Every row comes from one small tree of marks. The marks that hang from a mark follow it in brackets, in alphabetical order. Every link used is in the known rows. Which tree was each row made from?
Known rows:
besa{dubad guguf sito{sener}}: -16.2	-13.5	-13.3	-32.2	5.6	16.6	4.4	34.4	-18.3	40.2	-40.6	0.7	29.3	47.5	-18.3	6.0
sito{sener}: 4.3	3.1	5.0	1.0	-5.0	-8.5	20.2	7.7	-10.3	29.0	-14.6	7.1	-3.8	30.6	-4.0	-10.6
guguf{besa{dubad} sito{sener}}: -21.8	-11.3	-9.7	10.9	-8.1	-1.1	-19.4	45.4	-41.3	17.1	-54.0	16.7	-9.0	56.7	-45.2	-19.3
mono{guguf{besa{dubad} sito{sener}}}: -14.7	-6.2	-6.3	17.8	-2.0	1.9	-21.9	46.3	-64.5	6.4	-39.8	35.6	6.9	47.0	-47.4	-28.0
guguf{sito{besa}}: -19.2	2.1	-15.3	21.7	-12.5	-7.1	4.4	4.0	-39.3	-1.1	-29.9	2.5	14.7	5.3	-31.2	-22.2
sener{besa}: 0.8	-13.6	-9.6	11.2	-3.3	3.3	9.7	5.3	2.5	-11.9	3.3	-6.0	7.7	-5.9	-22.1	-13.4
sener{guguf{besa{dubad} sito}}: -8.3	-22.6	-16.8	13.7	14.9	-9.0	-32.9	26.3	-8.3	-18.1	-46.0	11.6	1.4	27.4	-32.4	3.5
mono{guguf{sito{besa{dubad} sener}}}: -18.7	2.1	-16.7	-0.7	-8.5	-11.6	-3.8	30.9	-66.6	17.9	-36.8	26.9	32.9	37.4	-34.9	-49.1
mono{guguf}: 7.3	4.7	3.4	7.4	6.6	2.8	-1.7	0.5	-23.0	-10.9	14.3	19.4	16.3	-9.5	-3.3	-9.4
sener{guguf sito}: 5.5	-26.4	7.0	13.3	36.4	-18.8	20.3	-1.4	24.0	-6.9	-3.4	0.2	3.4	-4.2	-15.0	15.4
dubad{besa{sito} guguf}: -2.6	-7.9	35.0	-9.3	14.7	11.8	-22.8	20.7	24.2	-5.0	-6.4	-34.3	18.3	-15.2	-27.1	-10.9
dubad{besa}: 1.1	-1.2	21.2	-4.6	15.9	-0.1	-10.2	8.4	8.9	-8.7	-2.9	-22.5	-2.0	-8.4	-2.9	-21.6
guguf{sito{sener}}: -9.2	-3.0	-3.6	17.6	-3.8	-1.0	16.5	16.5	-27.0	25.7	-30.3	13.7	-12.8	43.8	-26.8	-4.2
guguf{besa{dubad} sito}: -27.0	-12.8	-14.3	9.5	-3.4	7.3	-40.3	37.6	-31.4	-11.7	-39.5	9.0	-6.0	26.1	-40.9	-8.7
besa{dubad}: -10.9	-7.6	-8.7	-30.0	3.3	0.8	-26.6	17.2	5.6	1.3	-7.4	-1.5	5.3	10.4	3.9	-7.2
guguf{besa{dubad sito}}: -0.5	-12.0	-12.6	-7.5	-4.6	9.5	-29.4	34.9	-25.9	-0.4	-32.8	-0.5	10.9	9.5	-39.7	1.6
mono{guguf{besa sito}}: -8.4	-0.9	-1.6	46.9	0.4	9.7	-14.9	21.2	-59.9	-24.0	-18.4	29.7	4.8	6.4	-47.3	-9.9

Write each row's tree:
-19.9	-23.5	-22.3	-1.1	-4.8	3.7	-0.7	39.0	-18.8	15.1	-35.5	7.0	-0.3	49.6	-46.1	-23.9 | guguf{sito{sener{besa{dubad}}}}
18.2	-0.2	0.0	30.5	-1.6	12.0	-4.7	18.2	-54.2	-12.4	-10.8	19.8	22.6	-9.7	-45.7	0.3 | mono{guguf{besa{sito}}}
-32.0	-25.0	-21.2	-22.5	7.8	19.8	-13.5	24.7	6.4	-8.0	-13.4	-7.8	32.8	13.6	-14.4	-13.4 | sener{besa{dubad guguf}}
-31.2	-7.1	-6.3	15.0	3.9	13.9	19.7	19.6	-28.8	27.5	-41.1	11.9	7.3	53.4	-22.7	2.8 | besa{guguf{sito{sener}}}
-45.1	-41.3	-12.8	-14.6	26.3	16.8	-0.8	33.7	7.6	-7.8	-10.5	-9.4	29.7	8.1	-39.0	-10.7 | sener{besa{dubad guguf} sito}
-26.7	-5.6	19.7	35.0	-12.8	0.2	-14.7	33.2	-21.4	11.8	-39.9	10.4	-1.8	41.9	-49.2	-17.4 | dubad{guguf{besa sito{sener}}}
-6.0	-7.2	17.1	17.9	-8.4	11.6	-23.5	23.2	-5.6	-6.3	-19.4	-6.8	18.4	-4.7	-43.7	3.9 | dubad{guguf{besa{sito}}}
-31.8	-8.0	14.0	34.3	-7.7	9.8	-34.1	24.4	-10.4	-17.4	-26.3	3.1	1.9	10.9	-45.5	-5.8 | dubad{guguf{besa sito}}
-10.7	-11.4	9.0	-34.0	-3.3	4.7	-20.1	37.3	10.1	34.4	-24.7	-5.0	22.5	35.4	-24.3	-6.4 | besa{dubad{guguf} sito{sener}}
-31.9	-2.0	3.2	-30.7	-11.6	-11.1	-39.1	18.4	11.0	0.0	-15.2	-12.7	42.6	-2.2	-6.3	-41.5 | sito{besa{dubad{guguf}}}
35.5	-11.4	-4.3	6.2	13.7	-15.0	33.7	3.4	1.3	29.9	-30.1	5.6	10.7	29.8	-16.4	18.7 | besa{sito{sener{guguf}}}
-22.6	-20.7	6.1	-23.8	-6.6	-2.0	-17.7	36.1	24.7	14.8	-12.3	-6.8	22.4	31.8	-23.8	-37.1 | sito{sener{besa{dubad{guguf}}}}
5.4	-39.3	-2.4	23.4	33.4	-14.7	28.8	2.8	26.0	-18.3	-0.4	-5.1	11.5	-9.7	-36.8	1.9 | sener{besa guguf sito}
-41.2	-14.6	1.9	-18.8	2.2	11.6	-51.2	31.5	15.8	-5.4	-18.1	-2.1	8.4	20.0	-21.9	-6.1 | besa{dubad{guguf{sito}}}
18.4	0.0	-3.8	10.3	0.0	-40.5	34.7	-7.4	-8.6	24.5	-34.1	4.9	27.7	23.7	-2.3	-28.1 | sito{besa sener{guguf}}
-2.2	2.0	-0.6	24.9	2.6	1.9	14.2	18.3	-50.6	14.6	-16.9	32.7	3.5	35.5	-30.5	-12.8 | mono{guguf{sito{sener}}}
-47.6	-16.3	-20.9	-16.7	12.1	23.8	-27.3	28.4	-13.0	-0.2	-33.5	3.8	16.2	32.8	-15.9	6.4 | besa{dubad guguf{sito}}
